Known rows, with every way that one mark hangs from another:
U[H[R]]: [  5.5   6.4   8.3  13.7 -14.7 -10.7  -0.6 -24.1  12.4  -2.6  -7.6   1.5
  19.8 -11.8 -18.3  22.3 -12.3 -19.7 -52.3  14.5  15.4 -13.6   2.1  14.6
   2.7]
U[S[R]]: [  5.5  31.6  -6.5 -10.1   0.3  20.2   7.0  -5.3   4.0  -3.8  -3.7  -0.8
  20.9 -21.1   7.7 -13.3   6.2 -14.9  12.6  -3.0  18.0 -17.9  10.5 -25.8
  -1.3]
H[R U[A[T]]]: [-15.1  11.0  -6.0  13.5 -12.2 -33.8  -6.7 -20.2   0.1   8.8  -2.3  -2.3
  -6.5  36.3  -6.3   3.8  10.2   2.1  -4.5  -9.1   4.3 -20.1  -3.0  14.9
  13.7]
R[A]: [ 12.3  -6.6   9.4  22.4  20.5  -3.3  -3.7  10.7 -20.6 -47.4   2.1   3.4
  20.0  -6.4   7.4  17.7   1.0  -4.6  13.5 -10.9   1.1   3.1   1.6  -8.4
   1.2]
T[A S[U]]: [  9.3  -0.8  27.3 -12.9   0.3 -10.4  -1.7  11.0 -21.8  -7.4   9.9  -2.8
 -24.0  -0.5 -17.4 -20.4  16.4  13.2 -28.2  -8.4   0.6  11.3  15.7  -3.6
   3.7]
W[A[R[H] T[S[U]]]]: [  2.0 -33.9  -4.7   7.3  -9.2   5.0  13.6   9.2   2.1  37.3   4.1  -3.6
  -4.7 -44.1  -1.5   1.9  -1.9 -10.5 -11.8   2.0  -9.8  22.3 -20.8  -4.5
   8.4]
U[H[R[A]] S[T]]: [  4.0  10.1  11.8  -3.6 -25.6 -25.5 -18.1 -27.5   1.1 -24.7 -12.5  -0.6
  -4.8 -21.9  -1.6  24.3 -14.2   1.2 -40.5   3.3  17.3 -11.6  18.7  15.2
  17.7]
U[A H]: [ 13.4  13.6  13.0   8.6   8.6  -5.7   3.1  -3.6  14.3  16.2   4.0   4.2
  -5.6   6.7 -24.5   7.8  -3.2  -9.4  -9.2  18.8   3.7 -11.8  11.3  12.6
  10.7]
R[A H]: [  5.9 -20.2  12.0  39.0  25.5   7.5 -14.3   1.4 -21.2 -29.8  10.7   3.4
  35.7 -15.0   8.1   9.0 -23.0   4.2 -27.7 -11.7   4.8  16.0  -3.5   2.3
  -3.6]
A[R T[H] W]: [ -1.3 -13.9 -26.6 -17.0  -5.7  22.2  24.8  25.8  24.0  11.7  -3.5   6.5
   5.8 -12.9  -3.9   2.9  -9.5 -14.8  28.1  15.4 -21.3   1.4 -25.9 -18.2
 -17.7]
U[A[T] H[R] S]: [ -9.8  14.2   6.4 -30.3 -16.0 -26.5  -1.3 -24.9  19.1  16.1 -13.4   1.1
 -30.8   6.1 -11.6  -5.6 -10.2 -11.8 -35.6  21.7   8.9 -13.0  12.3  13.9
  24.3]
W[A[T]]: [  8.5 -26.6  -3.1  20.1  -0.8  -2.0   8.2  11.9  -0.7   4.4  -0.1   1.9
   1.4 -21.4  -1.9  10.1  14.0 -21.4   9.5  -6.1  -8.7  14.9 -14.5 -14.8
   6.0]
S[T]: [ 16.5  -3.4   0.1  26.0 -18.2  -0.8 -10.4   2.7  -7.0  -5.0   9.4   2.8
  21.1 -16.0   7.1  -0.6   7.6  -8.8  41.3 -19.6   5.3  12.0   8.1  -0.7
  -1.2]
T[A[W] S[U]]: [  7.4  -0.2  23.3 -24.1  16.9  10.0   3.5  19.4 -17.1 -16.1   6.5  -2.4
 -22.8  15.8  -5.0 -23.8  18.5  28.2  -8.1  -2.6  -6.2  17.5  13.3  -5.5
 -11.0]
W[A[T[S[R[H] U]]]]: [ -5.7 -20.5   0.9   8.2  -1.6  14.6   9.7  -1.5  -3.4  29.3   3.6  -4.7
  -2.3 -40.9   0.1   4.3   5.7  -4.1   4.5 -15.3  -1.9  16.5 -11.6  -2.7
   8.5]
H[U]: [  5.2   8.5  -1.6  34.7   1.4  -6.1 -16.1   0.5 -12.6  -4.9   9.6  -2.1
  20.1  22.4  -2.4  14.8   7.3  -7.7 -25.1  -8.4   1.5 -14.0   3.9  -1.3
  -7.9]
H[R U[A S]]: [ -6.1  26.8  -1.7   1.7 -11.4 -35.1  -9.9 -23.1   0.9   3.8  -5.6  -5.4
  -1.2  35.4  -6.6  -4.8   9.9   8.1 -29.4  -1.2  15.6 -33.3  12.5   3.1
  11.3]
H[U[A]]: [  5.1  14.3   0.7  26.9  11.1 -14.4 -11.0   2.5  -5.7   8.3  11.4  -1.5
   3.8  34.8  -7.9   4.2  14.4   2.3  -0.6  -4.8  -0.2 -18.5   8.2   2.5
   2.5]
S[T U[A]]: [  0.5   3.7  20.8  22.7  -3.1   9.9 -14.0  -3.3 -13.4  19.3  18.1  -0.7
  -2.6  -1.5   8.1  -0.8   5.7  13.6  64.4 -23.5   0.4   6.0  23.3   0.0
  12.7]
H[U[A[R T W]]]: [ -5.3   7.8 -14.5   4.0   9.4   2.8   4.0  15.1   6.4  14.7   3.8   1.4
 -10.6  36.6   5.3  -0.1  11.8   5.8  33.7   7.3 -14.7  -9.9  -8.1   0.4
  -2.1]
A[R W]: [ 17.1   3.9 -16.5  -3.2  10.4  32.8  27.6  26.4  15.7  -7.3  -1.8   5.2
  24.4  -2.8  11.8  -6.6   5.5  -8.4  45.8  20.8  -6.8   2.2 -14.9 -21.7
 -24.3]

Rows:
[  9.9   7.4   3.4 -15.3 -23.3 -16.4  -4.6   2.5   6.3 -12.2  -3.8   2.2
  -5.2  -3.4 -15.9 -12.2   1.6  14.4 -20.8  -6.8   6.5  -7.7  11.8 -16.5
  -0.2] | U[S[T[A[W] H[R]]]]
[ -3.1 -16.2  -1.4   0.3  30.9  16.9  -1.3  19.1 -16.1 -51.2  -3.9   5.4
   0.7  11.4  25.8   9.0  -0.2   4.3  47.7  -6.7 -14.3  19.7  -8.0  -4.2
  -8.6] | R[A[T W]]
[ -0.1  -2.4   2.0  35.5  22.9  12.0 -14.6  -0.1  -1.9  16.3  16.0   0.2
  22.5  27.4   0.8  -6.9  -8.9  16.3 -24.1  -2.7   1.4   1.4  -0.7  10.2
 -13.9] | R[H[U[A[W]]]]
[-13.4 -29.6  15.3  13.0  17.2   5.7 -21.3  -4.7 -29.2 -13.0   9.8  -2.5
   4.4 -17.8  17.2   1.0 -24.9   8.1 -15.3 -19.4  -4.2  31.3  -1.8  15.6
   3.9] | R[A[T[S[U]]] H]
[-17.0  -7.9 -16.5  -3.5  -5.7   0.9  -2.7  -2.1   9.7   3.1  -6.2   0.2
   6.4  22.5  -6.3  16.5  -6.3   3.5  -0.7  -3.3 -12.3  -7.9 -17.2   2.4
 -16.7] | A[T[H[R U]] W]
[  9.5   4.0  17.7 -31.4   5.2   9.3  17.4  18.7   2.6   0.1   1.1  -0.9
 -33.8  -1.6 -18.0  -8.1   6.1  20.7 -32.8  22.8  -9.9   5.2   6.0   0.3
  -3.5] | T[A[R W] S[U[H]]]
[ -6.9 -10.1  -3.8 -16.1   1.1 -12.6   7.4  -6.7  -8.2 -40.2 -15.2  -0.6
   0.6   3.7  15.8   1.0   2.7   6.5  24.6  -5.7   3.2  11.3  -9.7  10.1
  -2.6] | H[R[A[T[S] W]]]
[ -3.1 -15.8 -14.3 -33.2  -2.7  10.7   7.4  15.2   6.7   9.9  -3.2  -0.6
  -5.7  -4.2  -3.9  -8.3   0.2  -3.1  30.3   0.4 -13.8  14.8 -10.9   2.1
 -21.3] | A[T[H S] W]
[-12.6 -12.1 -23.0  -5.4   5.2  29.6   1.4  14.2   9.6  11.5   1.2   2.1
   6.7   5.9  23.7 -10.3 -17.5  -1.1  -5.4  16.2 -15.3  13.1 -20.1  -3.7
 -19.2] | A[R[H[U[S]]] T W]
[-10.3   4.3   1.3 -16.8   3.4  -2.8  11.3 -12.7  24.1   9.0 -12.1   4.5
 -19.8  21.0  -7.9   4.0  -5.9   2.6   7.1  22.5  -2.3  -2.3  -1.4  21.8
   5.7] | U[A[T W] H[R]]
[  0.0 -17.8  -9.4 -17.5 -21.5 -14.3  -1.4   3.3   0.5  21.3   1.7  -1.8
  -4.7 -22.1 -16.9  -3.7  -3.9 -21.9  -2.9  -9.2  -6.2   8.6  -8.4   6.5
  -2.0] | A[T[H S]]
[ -6.9  12.6   1.9  17.1 -20.0 -36.9 -25.8 -23.2 -18.2 -37.5  -8.0  -5.4
   2.6  12.0   9.1  21.9   2.9  17.1 -24.2 -20.6  14.2 -21.9  11.1   8.4
  13.8] | H[R[A] U[S[T]]]
[-16.5   1.2 -18.2 -17.0   9.7  29.7   3.9   1.0  -1.9  11.2  -0.9  -3.3
   1.0   3.7  21.7 -14.8   2.9   9.8  37.4  -7.3  -5.0  17.0 -10.6  13.1
 -19.1] | A[T[S[R[H[U]]]] W]
[-10.4  30.1 -12.7 -41.3  16.5  27.5  18.0   7.0  15.0   8.6  -7.6   2.5
 -15.8  12.0  18.4 -32.4  12.6   6.0  76.5   5.3  -0.3  -6.8   6.8 -19.3
   1.8] | U[A[T W] S[R]]
[ -4.8  20.6  -4.7  10.5 -20.4 -26.5 -17.4 -24.8  -4.5 -10.8  -7.2  -6.1
  15.9  23.2   0.3   6.1   5.1  -4.0 -50.7  -4.6  17.2 -27.8   7.7  -1.4
   1.1] | H[R U[S]]
[ -1.6  11.6  16.4 -21.1   1.7   2.2   4.2 -14.2   1.6  18.2  -1.5  -6.9
 -15.0   4.4  -6.5  -3.1   4.0  12.7   6.7   7.5   7.1  -0.7  16.3  20.3
  -0.9] | T[S[U[A[W] H[R]]]]
[ -7.4  24.8   4.3 -17.6   1.9  12.9  -3.5 -14.5   4.0 -15.6 -11.6   1.4
  -6.8 -28.3   0.4  21.6 -14.9 -12.3 -24.4   7.7   9.5 -18.2  10.9  -2.0
  14.6] | U[H S[R[A[T]]]]
[  7.6 -36.1 -12.2  22.6  -7.2   5.6  17.4  14.5  11.2  25.7   3.2   3.1
  10.1 -40.2  -4.5   4.4  -4.4 -21.0 -13.7   6.9  -9.8  16.5 -28.5 -14.4
   6.4] | W[A[R[H] T]]
[ 12.1  10.2  -4.0 -10.4   0.9  -1.4  11.8   7.4  14.6  25.5   4.7   2.4
   4.5  -7.7  -1.9 -34.3  -7.0  -5.2  -4.4  18.6   6.2  -6.7   6.3 -17.5
   7.0] | U[A[R[H]] S]
